What can hang from each mark
ruponan: vuriluz
geber: serom vuriluz
vuriluz: boni geber ruponan
serom: boni vefe
govok: boni
vefe: serom
feba: serom
boni: govok serom vuriluz

Every row comes from one small tree of marks. The marks that hang from a mark follow it in brackets, in alphabetical order. Every link used is in the known rows. Which tree was each row made from?
Known rows
serom(boni(govok vuriluz(geber)) vefe): [-34.9  26.1  -4.7  -1.6  -1.8 -65.0 -72.4 -45.2   0.9   2.4  52.9 -32.8
   6.6 -40.8 -16.3  -1.3  66.2 -31.3  27.6  -6.9  -7.5  36.8]
feba(serom(boni(vuriluz(geber)) vefe)): [-24.2  35.3  -1.5  46.9  23.0 -27.5 -45.1 -39.1 -29.1   9.0  15.6 -50.4
  35.3 -21.0 -21.9 -46.3  60.1 -60.4  20.9 -12.5  -0.6  36.1]
govok(boni(serom(vefe))): [-21.1  57.7 -10.0  20.0 -31.2 -33.4  30.9  -7.5 -11.7  -5.5  22.8 -24.6
  10.9  11.6 -10.2 -56.8  32.7  12.7  -1.8 -44.5  45.1  -2.5]
vuriluz(geber ruponan): [ 10.7 -13.4  -5.8 -11.4  60.0   6.4 -40.6  15.9  -5.9   4.4 -19.7 -20.0
  53.0 -26.3 -64.8  -9.1  25.4 -15.8   6.0   5.1  19.4  15.0]
geber(serom vuriluz(ruponan)): [ 17.1 -26.3 -10.7  -0.2  50.2  59.0  -2.4   5.8 -15.8  12.7 -31.5  26.1
  48.5   9.4 -16.2  -7.9  44.9  -4.6  53.1  19.1  15.9  30.3]
govok(boni(serom)): [-11.6  32.7  10.0  26.9 -11.5  -5.5  22.2  14.7  -3.7  -2.1   2.8 -19.3
  32.9  11.8 -35.4 -47.0  29.1  13.2  12.4 -48.9  66.3 -13.9]
feba(serom(vefe)): [ -2.8  20.9  14.6   9.1  12.6   2.8  24.3  -2.2 -23.3  20.7  17.9 -33.5
  19.3   2.2   0.2 -78.6  24.7  -7.9  29.3 -47.2  12.6   7.1]
vuriluz(boni ruponan): [  4.0   1.1  34.4 -14.9  59.2  33.1  -4.1  11.1 -24.2  -3.0 -48.2  -9.8
  57.0 -10.5 -29.6  -6.7  14.1 -19.5   6.9  -0.3  30.1  38.1]
feba(serom(boni(govok vuriluz) vefe)): [-17.8  23.5  32.1  16.1  -1.2 -33.0 -24.4 -34.8 -25.9  19.9  34.7 -21.9
   8.2 -13.4  11.7 -39.1  62.4  -8.7  57.1 -32.8  -3.1  36.4]
vefe(serom(boni(vuriluz))): [  1.7  10.7  26.4  16.8   1.5   6.4 -29.1 -60.4   3.8  -4.9   0.4 -17.2
   0.5   1.3 -12.4 -51.6  -5.9   1.4  42.8  -9.5  29.1  20.0]
serom(vefe): [-10.8  18.4  -9.1 -21.2  -2.0 -16.8  15.9 -22.1  -0.8  12.1  20.1 -24.2
   4.4   1.9  -7.9 -51.6  10.3  -5.5  11.7 -33.3  10.5   8.9]
feba(serom(boni vefe)): [-17.5  37.4   4.4  27.6  -9.1 -24.4  14.4 -20.9 -32.2  -5.7   7.0 -21.5
  19.3  16.4   1.5 -77.2  20.1 -27.5  14.4 -42.2  -8.3  20.4]
serom(boni vefe): [-26.4  35.1 -12.0  -0.6 -22.1 -43.9  -0.2 -41.0 -11.2 -13.0  15.7  -9.0
   6.1  17.7  -2.9 -52.8   6.2 -25.0  -2.3 -21.8 -14.8  23.3]
vefe(serom(boni(govok vuriluz(ruponan)))): [ 12.4  -5.0  43.8 -19.1  28.2  -3.4 -61.9 -35.5 -10.7  -3.6  -0.5  14.6
   8.8 -21.2 -15.0 -11.1  21.9  37.8  52.6   7.4  19.1  44.7]
feba(serom(boni(govok vuriluz(geber)))): [-16.4  -0.4  35.9  34.3  32.7 -20.6 -68.5  -0.3 -13.9  13.2  20.1 -38.2
  43.2 -40.2 -34.0 -14.9  76.7 -34.3  57.7 -19.0  16.8  24.0]
geber(serom): [  2.1  -7.5  -9.0   3.1  10.0  36.1   2.5  10.4  19.5  26.6  15.2 -18.0
   8.1  18.0 -23.0 -40.0   9.7 -16.6  44.6 -22.3  32.5  15.3]
vuriluz(boni geber): [-21.6  12.2  21.2  10.7  38.2  14.1 -21.3  15.0  -0.8  -9.5 -12.6 -54.9
  56.9 -31.2 -43.1 -15.0  21.5 -57.6   8.6  -9.5  38.7  13.8]
govok(boni(serom(vefe) vuriluz(geber))): [-31.1  55.4 -18.6  37.2   0.5 -36.9 -27.3 -24.5  -8.8  12.6  34.1 -56.4
  26.6 -28.8 -35.9 -25.4  71.8 -17.5   4.2 -17.4  49.1  14.6]
vuriluz(geber): [ -7.3  -1.7  -2.8   2.1  25.9  -2.4 -23.1   5.9  11.5   8.0   8.7 -41.0
  38.4 -21.9 -50.7 -31.0  26.1 -27.9  14.2 -21.6  28.2  -4.4]
serom(boni(vuriluz(ruponan)) vefe): [-10.3  23.4  -9.6  -7.9  32.1 -30.2 -41.8 -64.8 -26.9  10.5 -12.2   5.3
  17.8  -0.4 -21.5 -13.1  35.2 -12.8   8.5  14.9 -15.1  65.5]
ruponan(vuriluz(geber)): [-15.0 -20.4 -23.9  -9.2  56.1   6.7 -42.3  -0.8  -0.5  31.4  -8.0 -41.6
  56.6  -5.2 -41.8 -28.5   9.5 -59.6  32.4 -10.6  15.6   6.4]
geber(serom(boni(govok)) vuriluz): [-18.9  -9.8   1.7   6.4 -13.6  10.2 -16.1   4.5  -5.7 -11.2  15.5  17.4
  22.8   2.3  10.5  -7.1  55.2 -15.8  71.3  -8.4  -1.0  23.4]
boni(serom vuriluz(geber)): [-12.3   2.6 -18.7  29.5  26.5  -4.5 -31.1  -5.0  -2.0  24.8   6.8 -64.7
  27.6 -50.3 -67.2  -4.0  40.5  -5.8  37.0  -8.9  65.4  22.9]
ruponan(vuriluz(boni(govok) geber)): [-29.3  -8.9  21.9 -20.2  51.2   5.7 -52.8  25.2  -6.1  16.4  -2.6 -46.8
  68.7 -36.4 -14.5   9.4  28.8 -65.4  47.6 -13.0  18.1  23.4]
geber(serom vuriluz(boni ruponan)): [  3.8 -11.6  11.4   2.0  58.1  72.0  -0.4  14.2 -30.6  -1.0 -51.9  12.3
  66.2   0.1  -8.6   7.9  43.1 -33.0  45.8  26.4  24.0  49.2]
vuriluz(boni(govok) geber ruponan): [ -9.9   0.1  39.6 -28.0  61.3   5.4 -50.1  40.2 -10.6 -13.2 -14.2 -25.6
  65.0 -55.9 -41.0  20.5  44.0 -23.2  17.7   9.9  28.1  33.8]

Write each row's tree
[-28.4   0.0   1.5   0.1  63.4  21.4 -40.3   5.5 -11.6  16.2 -25.9 -54.2
  75.7 -12.3 -33.4 -11.2   9.1 -85.3  24.8  -4.6  23.9  27.5] => ruponan(vuriluz(boni geber))
[-23.0  -5.0  53.4 -16.8  19.3  22.8   6.5  14.0 -16.4 -10.3 -10.7 -11.2
  58.4 -32.6  11.5   0.7  53.2 -13.8  59.9 -15.3  20.9   8.4] => geber(vuriluz(boni(govok)))
[ -8.9  -7.2  31.0  -8.7  33.1  27.4  10.1  37.6 -49.0 -19.4 -42.2  -0.2
  62.2 -55.6 -14.5  33.9  47.6  22.9  52.1   3.5  46.2  43.3] => geber(vuriluz(boni(govok serom) ruponan))
[-39.1  29.5  15.0  -4.9 -21.0  -8.5  37.0   9.8 -40.0 -22.4  10.2 -27.5
  29.8 -49.9  17.2   2.2  48.4   8.8  47.7 -18.6  30.9  29.6] => geber(vuriluz(boni(govok serom(vefe))))
[-26.3 -12.1   1.0  -7.8  46.3  34.0 -56.2  39.4   7.7  28.1  13.7 -44.2
  54.0 -20.4 -10.8  10.7  27.2 -78.1  65.9  -0.1  25.2  42.8] => ruponan(vuriluz(boni(govok) geber(serom)))
[  1.7 -13.1 -18.8  12.7  33.2  35.3 -15.7 -10.8 -28.5 -12.8 -40.6  37.0
  47.3  23.2 -20.5  -4.1  39.9 -27.5  40.5  25.2  -7.7  41.5] => geber(serom(boni) vuriluz(ruponan))
[-11.0 -20.4 -42.3   1.6  48.0  33.1 -44.2  13.9  11.5  44.9  12.0 -37.1
  42.8   9.2 -34.2 -22.2  11.7 -71.9  51.5  -2.5  19.8  26.7] => ruponan(vuriluz(geber(serom)))
[-38.1  38.5  16.2 -10.5 -28.6 -21.9  24.9  18.3 -19.7  -9.5  31.8 -48.0
   7.6 -48.6   4.0  -9.8  17.8  16.5  28.8 -31.9  50.0  35.8] => vuriluz(boni(govok serom(vefe)))
[ -8.7  -7.2 -10.9  -4.5  27.9  -7.7 -73.8  29.3   0.0 -12.1  16.4   7.7
  29.8 -20.3 -40.3  15.0  45.5 -28.6  28.8  14.3   4.7  47.0] => vuriluz(geber(serom(boni(govok))) ruponan)
[-16.1  24.7 -22.6   8.2  -5.6 -17.2   9.8 -35.1 -11.3  30.1  21.2 -47.2
  -2.4 -25.2 -22.9 -23.1  26.5  22.6  35.3 -19.3  45.2  34.2] => boni(serom(vefe) vuriluz)
[-28.0   4.4  -4.5   8.7  29.8  29.0  14.0  11.6 -27.2  20.2 -37.4 -46.0
  55.9  -6.1 -21.8 -11.8 -16.8 -33.2  39.2 -19.8  56.2  39.9] => ruponan(vuriluz(boni(serom)))
[-41.7  32.1 -40.7  11.7  20.1  -8.7  -9.1   5.1 -31.8   9.2  -3.4 -70.6
  53.3 -34.3 -19.0 -10.7  -3.2 -63.8  16.6  -2.9  33.4  47.6] => ruponan(vuriluz(boni(serom(vefe)) geber))
[-24.8   5.9  41.2 -11.2  25.0  -0.9 -36.1  31.3   6.2 -13.2  17.5 -50.5
  47.4 -51.9 -25.0  -1.4  39.4 -40.6  29.9 -18.9  35.4   9.7] => vuriluz(boni(govok) geber)
[  9.9   6.1  11.4  11.7  47.7   0.5 -77.6 -41.1 -12.6 -13.6 -20.4 -14.6
  34.9 -29.8 -48.8 -20.4  11.6 -14.5  20.9  28.1  22.8  40.9] => vefe(serom(boni(vuriluz(geber ruponan))))
[-34.8  38.1  -6.2  15.3 -10.3   4.2  53.9  -8.0 -42.9 -19.6 -19.1 -37.5
  41.3 -31.7   8.7 -16.3  29.6 -12.9  28.3 -11.4  33.0  33.3] => geber(vuriluz(boni(serom(vefe))))
[  6.4   9.8  -2.8  25.3  70.8  23.0 -81.6   0.9   6.6  32.1   0.8  -7.5
  54.8   0.1 -56.7  -3.5  83.9 -43.5  23.5  19.9  39.9  29.6] => govok(boni(vuriluz(geber(serom) ruponan)))
[ -3.9   9.3  14.0   3.1  40.4  29.1  15.9  26.0 -39.6  -7.7 -46.9 -26.2
  49.7 -28.3 -45.3   0.6   3.3   7.6  10.6  -1.2  64.9  49.3] => vuriluz(boni(serom) ruponan)
[-24.4  53.3  -5.1  26.3 -13.6 -27.2   6.5 -36.9 -13.0  23.4  25.2 -33.1
  12.5  -1.3 -21.1 -34.7  56.9  10.9  17.8 -32.9  54.6  14.0] => govok(boni(serom(vefe) vuriluz))
[ -1.8   5.7  28.9  46.4  28.5   7.0 -24.4 -27.4 -24.5  20.5 -13.4 -26.5
  34.4   7.3 -23.7 -45.7  40.4 -25.0  46.9 -26.8  19.0  27.7] => feba(serom(boni(vuriluz)))
[-30.6  22.5  11.1 -12.1 -15.8 -53.4 -37.6 -50.3  -2.0   8.9  39.7 -14.2
  -7.3 -13.4   1.9 -13.1  50.5  -2.0  43.4 -19.3  -8.3  40.5] => serom(boni(govok vuriluz) vefe)
[-16.9  -4.1  -0.6   9.6  16.0 -18.5 -45.7  12.6   6.8  22.0  33.0 -58.0
  18.2 -69.9 -54.8  16.7  55.4  15.4  59.1 -16.8  63.9  19.8] => boni(govok serom vuriluz(geber))
[-36.9   6.8 -19.7  19.1  41.8  19.0 -17.2  25.2 -24.9  12.3 -28.1 -71.5
  69.8 -36.7 -44.1  -3.2  -1.7 -61.2  28.3  -6.6  52.8  35.1] => ruponan(vuriluz(boni(serom) geber))
[ -2.3 -19.2   0.8  -8.9  18.8  17.9 -32.7   9.5 -18.9 -11.6 -14.4  43.4
  38.0  -0.2  -3.6  12.6  61.0  -2.7  58.9  18.5 -10.1  45.6] => geber(serom(boni(govok)) vuriluz(ruponan))
[  2.5 -12.4  -2.1  -5.1  51.9  -9.4 -61.4  19.5 -10.2  23.2   3.4 -34.1
  35.2 -76.3 -65.1  35.5  61.6  31.6  46.9  12.5  61.1  46.8] => boni(govok serom vuriluz(geber ruponan))
[-29.4 -12.4 -29.7  -1.3  18.0  -5.4 -76.9  14.2   8.5  16.7  26.7 -16.7
  32.8  -1.9 -14.0   1.0  25.2 -68.5  61.1  -1.6  -2.2  36.4] => ruponan(vuriluz(geber(serom(boni(govok)))))
[-23.5  10.2  33.0  -3.7  -4.2   4.4  20.7  37.4 -10.6  -7.2   2.3 -41.8
  25.4 -47.3 -19.7  -0.5  15.8  17.8  41.5 -35.8  66.1  21.6] => vuriluz(boni(govok serom))
[-10.2   5.0 -31.3   0.6  -5.4  24.9  21.0 -21.6  -5.8  11.9  21.7  -3.4
  15.1  12.5  16.9 -37.7  43.5 -23.7  53.4  -7.1   3.4  22.7] => geber(serom(vefe) vuriluz)
[ 12.4 -16.6 -21.2   3.9  75.9  32.9 -76.4  -2.2  10.6  42.0  -2.9 -21.5
  34.9 -22.3 -58.3  13.6  53.2 -30.2  45.0  30.7  38.3  50.9] => boni(vuriluz(geber(serom) ruponan))
[-24.1  21.3 -11.3   2.4 -22.9 -24.9 -45.8 -40.8   6.2  20.9  58.3  -9.7
 -20.4  -4.6   7.7  -7.3  51.6 -17.4  58.5  -6.7  -1.5  55.8] => geber(serom(boni(govok vuriluz) vefe))
[-30.7  29.9   5.6 -22.0 -33.9 -56.4 -14.2 -22.1  -3.7 -15.7  39.8  -6.2
  -5.3  -6.5   7.4 -33.6  23.3   2.4  20.6 -32.3 -14.5  21.1] => serom(boni(govok) vefe)
[-26.0  30.1  -7.9   7.9  -3.9 -39.4 -29.4 -70.6  -9.2  13.9  13.7 -20.9
   1.3   4.9 -14.3 -31.8  33.0 -22.5  21.5 -10.0  -1.9  40.6] => serom(boni(vuriluz) vefe)
[ 13.6 -24.5  34.5 -34.5  58.5   3.9 -54.4 -11.5  -3.7  37.1  -0.8   3.2
  25.7 -30.8 -31.8  15.1  56.7  36.9  56.5  -3.0  26.7  39.6] => boni(govok vuriluz(ruponan))
[-15.2  23.7  19.1  28.7  40.3 -11.2 -60.0 -22.6  12.1  23.0  15.2 -36.9
  56.7  -9.0 -50.2 -25.4  75.9 -44.5  15.8 -16.9  44.0  -7.9] => govok(boni(vuriluz(geber)))
[-20.1  29.2 -38.1  22.1   3.9 -30.2 -20.6 -24.0  -6.7  23.8  31.7 -70.4
  13.8 -52.7 -48.0 -11.4  39.2  -7.0  23.1 -10.1  48.6  33.3] => boni(serom(vefe) vuriluz(geber))
[-24.8   3.0  30.0   3.7  -1.7  19.6  29.6  31.3 -30.1 -17.6 -13.9 -24.9
  45.3 -49.2  -0.6  13.5  43.4   7.9  63.4 -19.7  53.7  19.8] => geber(vuriluz(boni(govok serom)))
[-19.4  31.6  12.0  34.0   9.8 -19.3 -13.6 -49.7 -30.2  21.0   6.0 -27.4
  16.9   5.2  -0.2 -58.0  47.6 -28.7  36.8 -24.1  -1.1  39.9] => feba(serom(boni(vuriluz) vefe))
